Each row was made from one path, in order. Every step used is in the known rows, and no mark comes twice. Write each row's path.
Known rows
fogo -> dopi -> fanis: 11	-6	6	5	-10	-9	0	-2	4	5	5	1	8	-6	5	-5	-12	-6	1	-1	4	6	-12	-3	9	-7	-9	-5	6	-5	-5	-9	8	-2	22	-4	7	-1
kudod -> sezor -> fuvit -> dafatas -> ninup -> vife -> fogo: -5	-7	12	3	-12	-13	9	-5	-19	11	2	1	13	-7	4	1	-11	2	-16	-8	-3	1	-4	3	5	13	-2	-1	2	-3	2	-4	4	-6	13	3	6	-5
kudod -> sezor -> vigev -> dozup: 16	-2	8	7	-11	-12	19	0	18	20	-2	-2	4	2	-8	-4	-4	10	-5	3	1	2	-16	0	6	-5	-9	3	10	-7	-1	-10	9	-15	-17	-17	3	0
ninup -> dafatas: 7	-6	18	2	-10	-14	1	-3	-5	6	2	-1	8	0	-5	2	-4	8	-3	-2	9	0	-16	-6	7	6	-4	-3	5	-1	-6	-8	6	-9	14	-6	8	-1
fanis -> dozup: 8	-2	13	2	-8	-13	-1	2	2	7	-1	-9	1	-3	0	0	-5	4	10	-3	5	-6	-6	-1	11	-1	-9	-3	6	-3	-14	-2	7	-8	9	-4	4	-1
fogo -> dopi: 7	-6	7	4	-5	-10	3	-2	1	4	5	0	6	-6	2	-3	-13	-4	1	2	2	3	-6	-1	8	0	-5	-4	5	-2	-6	-8	6	-4	16	-6	8	-1
teka -> ninup -> vife -> fogo -> dopi -> fanis: 4	-10	8	8	-10	-8	-2	-5	-8	4	7	1	10	-12	8	-2	-15	-8	-1	-5	1	0	-3	0	11	5	-6	-6	3	-4	0	-7	7	2	29	0	11	-4
kudod -> sezor -> fuvit: 12	-1	11	1	-9	-10	11	1	-1	10	-2	-2	15	-4	-3	3	-9	4	-11	1	0	3	-11	6	5	-12	-2	0	7	-3	-9	-8	4	-15	-11	4	-3	2
fuvit -> dafatas -> ninup -> vife -> fogo: -8	-8	13	3	-12	-13	5	-6	-19	7	4	0	9	-7	3	0	-11	2	-9	-9	-1	-1	0	0	9	20	-3	-2	3	-3	1	-1	4	-2	23	-2	10	-5
sezor -> vigev: 12	-4	10	4	-10	-12	9	-1	5	11	1	-4	9	-3	-6	-1	-6	2	-1	1	-1	0	-13	-1	8	-4	-5	0	8	-5	-6	-10	7	-8	-4	-11	2	0
dafatas -> ninup -> vife -> fogo: -8	-9	13	5	-8	-12	7	-5	-18	6	3	0	7	-8	2	0	-12	3	-5	-7	-2	-2	1	1	9	23	-3	-2	4	-1	2	-3	3	-5	17	2	8	-5
teka -> fogo: 4	-7	19	0	-5	-11	3	-1	-6	7	3	-7	0	-5	-4	2	-7	1	4	1	-2	-3	-3	4	16	-1	-2	-1	5	1	-9	-7	3	-3	9	-4	3	-1
vife -> ninup: 5	-6	15	4	-9	-12	2	-1	-9	5	3	-3	10	-3	1	1	-8	-2	1	-3	2	0	0	-1	1	10	-3	-1	5	-2	-6	-6	5	-7	2	-4	5	-2
ninup -> vife -> fogo: -4	-9	13	6	-7	-9	6	-4	-17	3	3	-2	5	-7	1	0	-12	1	-3	-4	-3	-4	4	3	7	17	-4	-3	5	-1	0	-2	3	-7	16	4	5	-4
vigev -> sezor -> fuvit -> dafatas -> ninup: 6	-1	12	0	-16	-17	9	-3	1	12	3	5	18	-2	0	4	-4	2	-18	-5	3	4	-9	-3	10	-3	-3	1	4	-6	-9	-4	5	-5	12	-11	6	-1
kudod -> sezor -> fuvit -> dafatas -> ninup: 4	0	13	-3	-15	-17	6	-2	-6	14	2	1	15	-3	0	2	-7	5	-15	-6	2	5	-16	-3	9	-3	-2	1	4	-5	-6	-6	5	-6	8	-9	5	-1
dozup -> fanis: 15	0	15	1	-2	-13	-1	2	-9	8	0	-6	-4	0	0	-2	-9	5	8	-2	3	-4	-5	-2	15	4	-8	-1	9	-1	-12	-4	4	-8	2	-8	4	0
fuvit -> dafatas: 7	-1	14	-2	-14	-15	2	-1	-4	7	3	-3	9	-1	-2	1	-5	1	-7	-3	4	0	-10	-5	8	-3	-5	-1	5	-4	-10	-2	5	-4	18	-13	5	0
fuvit -> sezor -> kudod: 5	-2	7	2	-9	-11	4	2	8	11	0	-1	16	-1	-6	1	-7	2	-5	5	-2	3	-7	-7	-2	-16	-9	-1	6	-4	-4	-11	6	-13	1	-17	-1	2
dafatas -> ninup -> vife: -8	-4	13	4	-10	-14	9	-4	-14	8	3	3	10	-10	-1	0	-7	6	-3	-4	2	-1	-4	-2	15	20	-4	-2	7	-2	-2	-10	3	-6	10	-1	10	-4
kudod -> sezor -> fuvit -> dafatas -> ninup -> teka: -2	-4	13	-4	-15	-17	-1	-6	0	9	2	0	14	-1	1	2	-9	6	-12	-3	5	6	-18	-6	13	5	-1	1	3	-7	-1	-1	3	-2	33	2	7	-3
dopi -> ninup -> teka -> fogo -> vife: -3	-11	20	3	-3	-11	8	-5	-14	1	5	-11	5	-14	3	4	-10	-10	4	-2	2	-5	-3	2	20	9	2	-1	3	-2	-7	-5	5	2	19	15	11	-5
kudod -> sezor: 9	0	9	2	-9	-12	10	0	-1	11	-1	-4	9	-1	-3	-3	-10	7	-4	2	3	3	-12	2	5	-2	-5	1	9	-3	-3	-10	5	-11	-13	0	1	-1
dafatas -> ninup: 0	-2	13	0	-9	-15	3	-2	-4	8	3	1	8	-4	-2	0	-8	6	0	-4	3	2	-10	-4	13	9	-3	0	7	-3	-5	-6	4	-6	10	-8	6	-2
fogo -> teka -> ninup -> dafatas: 8	-9	20	2	-8	-15	-1	-4	-3	5	5	-5	12	-3	-3	6	-6	3	-2	-5	11	-8	-10	-6	18	8	3	-1	2	-2	-4	-5	6	-3	23	-6	13	-2
kudod -> sezor -> vigev: 14	-2	7	4	-11	-12	14	-1	6	17	-1	-4	11	-3	-6	-3	-7	6	-5	3	-2	3	-18	3	5	-7	-5	2	9	-6	-2	-15	8	-10	-21	-7	1	-1
teka -> fogo -> vife: 4	-8	18	3	-4	-11	10	-2	-12	4	5	-9	5	-17	0	5	-8	-7	3	-1	-4	-5	0	5	17	3	-2	-2	4	0	-9	-9	5	-1	5	5	7	-3
fogo -> vife: 6	-5	14	5	-6	-11	10	0	-8	2	4	-5	9	-15	0	4	-9	-5	2	-2	0	-3	-4	0	13	5	-4	-2	7	-1	-8	-7	6	-6	5	4	7	-2
sezor -> fuvit -> dafatas -> ninup -> vife -> fogo: -6	-8	13	3	-12	-12	6	-6	-20	7	3	1	12	-8	3	3	-11	0	-13	-9	-3	-1	0	2	8	15	-2	-2	2	-3	-1	0	3	-4	23	0	7	-4
kudod -> sezor -> fuvit -> dafatas -> ninup -> vife: -4	-2	12	2	-15	-16	11	-5	-16	13	2	3	17	-9	1	2	-7	5	-15	-6	1	2	-8	-1	12	10	-3	-1	5	-4	-3	-11	5	-6	6	-2	8	-4
teka -> ninup: 5	-4	17	3	-6	-13	-2	-1	-7	4	4	-5	11	-8	-5	6	-7	2	3	-2	3	-8	0	-3	17	4	0	-1	5	-1	-9	-5	3	-4	10	-8	7	-1
dopi -> fogo: 5	-4	14	4	-1	-9	15	-2	1	1	2	-5	7	-2	0	-4	-11	-4	6	-2	6	-2	-9	1	11	5	1	-1	7	-4	-9	-1	8	-8	14	9	1	-2
fuvit -> sezor: 0	-6	12	-3	-10	-10	0	2	0	7	0	-3	16	-1	-4	-2	-10	1	0	3	-1	3	-7	-6	3	-9	-8	0	6	-2	-8	-5	2	-8	12	-9	0	2
fuvit -> sezor -> vigev: 7	-6	9	0	-11	-11	5	0	7	13	0	-4	17	-2	-6	-2	-8	1	-3	4	-5	3	-15	-4	3	-13	-7	1	7	-6	-6	-11	6	-8	-1	-14	-1	1

Write each row's path
6	-11	19	2	-8	-14	-2	-5	-6	4	5	-6	11	-3	-1	5	-8	2	-4	-6	9	-8	-7	-5	15	12	3	-1	1	-1	-1	-1	5	-3	27	-4	13	-3
vife -> fogo -> teka -> ninup -> dafatas
-2	-12	9	8	-5	-9	3	-5	-13	2	7	0	9	-12	5	0	-16	-7	-2	-3	-3	-3	4	2	11	14	-2	-5	1	-1	0	-6	5	-1	23	-1	12	-5
teka -> ninup -> vife -> fogo -> dopi
4	-10	7	5	-5	-8	2	-3	-4	2	5	-1	5	-5	5	-3	-17	-6	-1	-1	-2	2	-3	2	5	5	-4	-4	2	-2	-2	-3	5	-4	23	-3	7	-2
vife -> fogo -> dopi
6	-11	20	8	-7	-13	11	-5	-12	3	5	-3	14	-8	4	3	-7	-5	-2	-6	8	-1	-11	-3	3	16	1	-3	2	-2	-4	-9	10	-6	10	7	13	-5
dopi -> fogo -> vife -> ninup -> dafatas
8	-6	16	1	-6	-13	0	-3	-2	3	6	-9	10	-6	-1	5	-10	-3	2	-3	5	-11	1	-2	23	4	4	1	4	-2	-5	0	4	-1	20	-5	8	-1
fogo -> teka -> ninup
6	-9	19	4	-11	-14	1	-3	-9	7	3	-1	12	0	-1	3	-4	4	-4	-4	9	2	-12	-6	0	12	-3	-3	3	-1	-4	-9	6	-7	10	-5	10	-2
vife -> ninup -> dafatas
-2	-11	16	4	-10	-13	1	-6	-7	-1	5	-5	12	-9	5	4	-11	-5	1	-2	3	-1	-3	-3	9	18	-1	-1	3	-4	-1	-2	4	-1	28	12	10	-5
fogo -> vife -> ninup -> teka
0	-11	19	2	-5	-11	5	-4	-9	1	5	-9	6	-15	1	5	-10	-6	3	0	-2	-5	-2	3	20	8	-1	-1	3	-1	-5	-6	3	1	22	12	9	-5
ninup -> teka -> fogo -> vife
11	0	13	-2	-15	-14	7	-1	-4	12	1	-3	16	-1	-1	3	-6	2	-17	-2	2	3	-13	0	5	-13	-4	0	4	-5	-10	-5	6	-9	4	-6	0	1
kudod -> sezor -> fuvit -> dafatas
5	-10	16	2	-5	-12	-1	-4	-5	2	6	-9	9	-6	1	4	-13	-4	1	-5	2	-12	5	1	20	8	5	1	2	-2	-2	4	3	-1	25	-3	8	-3
vife -> fogo -> teka -> ninup
-3	-11	12	2	-7	-12	8	-6	-8	4	4	-5	5	-5	4	-1	-15	-3	-3	-7	1	-6	3	2	16	18	1	0	3	-4	5	3	4	-2	28	5	8	-4
dafatas -> ninup -> vife -> fogo -> teka
-6	-6	14	-2	-11	-15	-3	-5	1	4	3	0	8	-2	-1	0	-10	6	1	-1	6	2	-12	-7	16	15	-2	0	5	-4	0	0	1	-2	38	3	8	-3
dafatas -> ninup -> teka
-2	-8	18	-4	-12	-15	0	-5	-4	11	3	-6	8	-4	0	3	-8	4	-8	-2	-1	2	-13	1	18	1	1	1	1	-3	-3	-4	2	1	28	3	6	-4
kudod -> sezor -> fuvit -> dafatas -> ninup -> teka -> fogo
-4	-10	19	2	-6	-13	5	-5	-9	4	6	-7	6	-16	2	5	-10	-5	3	-2	-2	-3	-5	1	21	12	0	-1	3	-1	-3	-6	4	2	24	10	11	-5
dafatas -> ninup -> teka -> fogo -> vife
7	-8	17	3	-2	-12	7	-4	0	0	6	-10	11	-7	1	2	-12	-7	6	-4	6	-12	1	0	24	7	7	1	3	-4	-6	2	6	-1	23	3	7	-3
dopi -> fogo -> teka -> ninup
-2	-8	16	5	-7	-13	6	-5	-13	4	6	-5	12	-13	0	4	-9	-1	0	-3	4	-11	5	0	23	17	2	-2	4	-2	-3	-6	4	-2	17	1	10	-4
fogo -> teka -> ninup -> vife
-2	-11	13	4	-4	-10	11	-7	-12	1	4	-7	4	-2	5	-2	-15	-8	-1	-7	4	-8	6	4	15	16	4	0	4	-4	1	5	6	-3	23	11	8	-4
dopi -> ninup -> vife -> fogo -> teka
5	-9	12	3	-4	-9	2	-2	-3	6	6	-3	2	-7	1	-2	-12	-5	2	2	-2	0	-4	3	14	-2	-3	-3	3	0	-7	-11	4	0	17	-6	8	-2
teka -> fogo -> dopi
11	-7	10	4	-9	-10	-5	0	5	9	2	-8	0	-7	8	-3	-9	-4	11	-3	3	-2	-10	1	14	-8	-11	-6	4	-5	-12	-7	10	0	22	-4	8	-2
teka -> fogo -> dopi -> fanis -> dozup
-2	-12	20	0	-8	-12	-3	-5	-7	4	5	-8	3	-4	1	2	-9	0	4	0	0	-2	-2	1	13	11	1	0	2	-1	-3	-3	1	2	27	5	6	-4
vife -> ninup -> teka -> fogo
3	-9	16	9	-5	-10	14	-3	-13	0	5	-6	13	-12	8	1	-11	-13	3	-5	1	-3	1	3	5	15	2	-1	4	-3	-6	-6	9	-5	4	12	7	-5
dopi -> fogo -> vife -> ninup
1	-1	14	-3	-13	-18	2	-2	-6	11	4	1	10	-2	0	1	-6	4	-7	-6	4	3	-13	-7	12	6	-3	0	5	-5	-6	-4	5	-2	19	-15	9	-2
fuvit -> dafatas -> ninup
5	-9	9	8	-10	-10	-6	-2	-5	7	4	-6	6	-12	10	-1	-11	-5	8	-7	3	-6	-3	0	14	4	-9	-7	2	-5	-8	-5	10	0	26	-1	12	-5
teka -> ninup -> vife -> fogo -> dopi -> fanis -> dozup
1	-11	12	3	-6	-11	8	-6	-7	2	4	-7	5	-5	3	-1	-15	-4	-3	-5	1	-7	5	3	14	15	-1	0	3	-3	3	4	4	-3	27	8	6	-3
ninup -> vife -> fogo -> teka
-2	-12	16	5	-7	-12	6	-7	-6	-3	5	-6	13	-9	7	2	-13	-8	4	-3	4	-2	-4	-2	10	21	1	-1	2	-4	-1	0	6	-1	31	19	8	-5
dopi -> fogo -> vife -> ninup -> teka
-3	-9	17	7	-4	-12	12	-6	-12	2	6	-6	12	-13	2	2	-11	-5	3	-4	5	-12	4	1	25	18	4	-1	4	-3	-4	-4	6	-1	19	9	10	-5
dopi -> fogo -> teka -> ninup -> vife
22	0	13	5	-4	-13	9	2	5	17	-2	-6	-6	4	-3	-4	-5	8	7	-1	2	-4	-10	-3	14	0	-11	1	10	-5	-9	-6	7	-12	-7	-20	5	1
sezor -> vigev -> dozup -> fanis
3	-10	18	5	-4	-11	5	-6	-11	6	4	-2	5	0	0	-1	-7	-4	0	-4	11	1	-15	-3	10	5	2	-4	2	-1	-8	-11	9	-3	15	-1	15	-3
teka -> fogo -> dopi -> ninup -> dafatas
-4	-6	16	6	-8	-13	5	-4	-18	4	5	-3	13	-14	-3	5	-7	2	0	-2	2	-9	3	-1	18	16	-1	-3	6	-1	-6	-10	3	-5	9	-2	10	-4
teka -> ninup -> vife
-7	-9	14	7	-5	-9	9	-6	-23	2	2	-3	6	-4	2	-1	-12	-4	-2	-7	2	-4	4	4	7	18	0	-3	5	-2	-3	-1	5	-6	13	9	8	-5
dopi -> ninup -> vife -> fogo
-5	-9	20	-4	-11	-15	-4	-6	-5	8	5	-5	3	-3	0	2	-7	4	-1	-3	1	0	-9	-2	21	8	0	1	1	-3	-3	-3	1	5	38	-3	8	-4
fuvit -> dafatas -> ninup -> teka -> fogo
-2	-10	20	0	-9	-14	6	-5	-11	5	6	-7	10	-15	4	7	-9	-7	-6	-4	-2	-2	-7	1	20	4	0	0	0	-3	-7	-4	4	3	29	8	10	-4
sezor -> fuvit -> dafatas -> ninup -> teka -> fogo -> vife
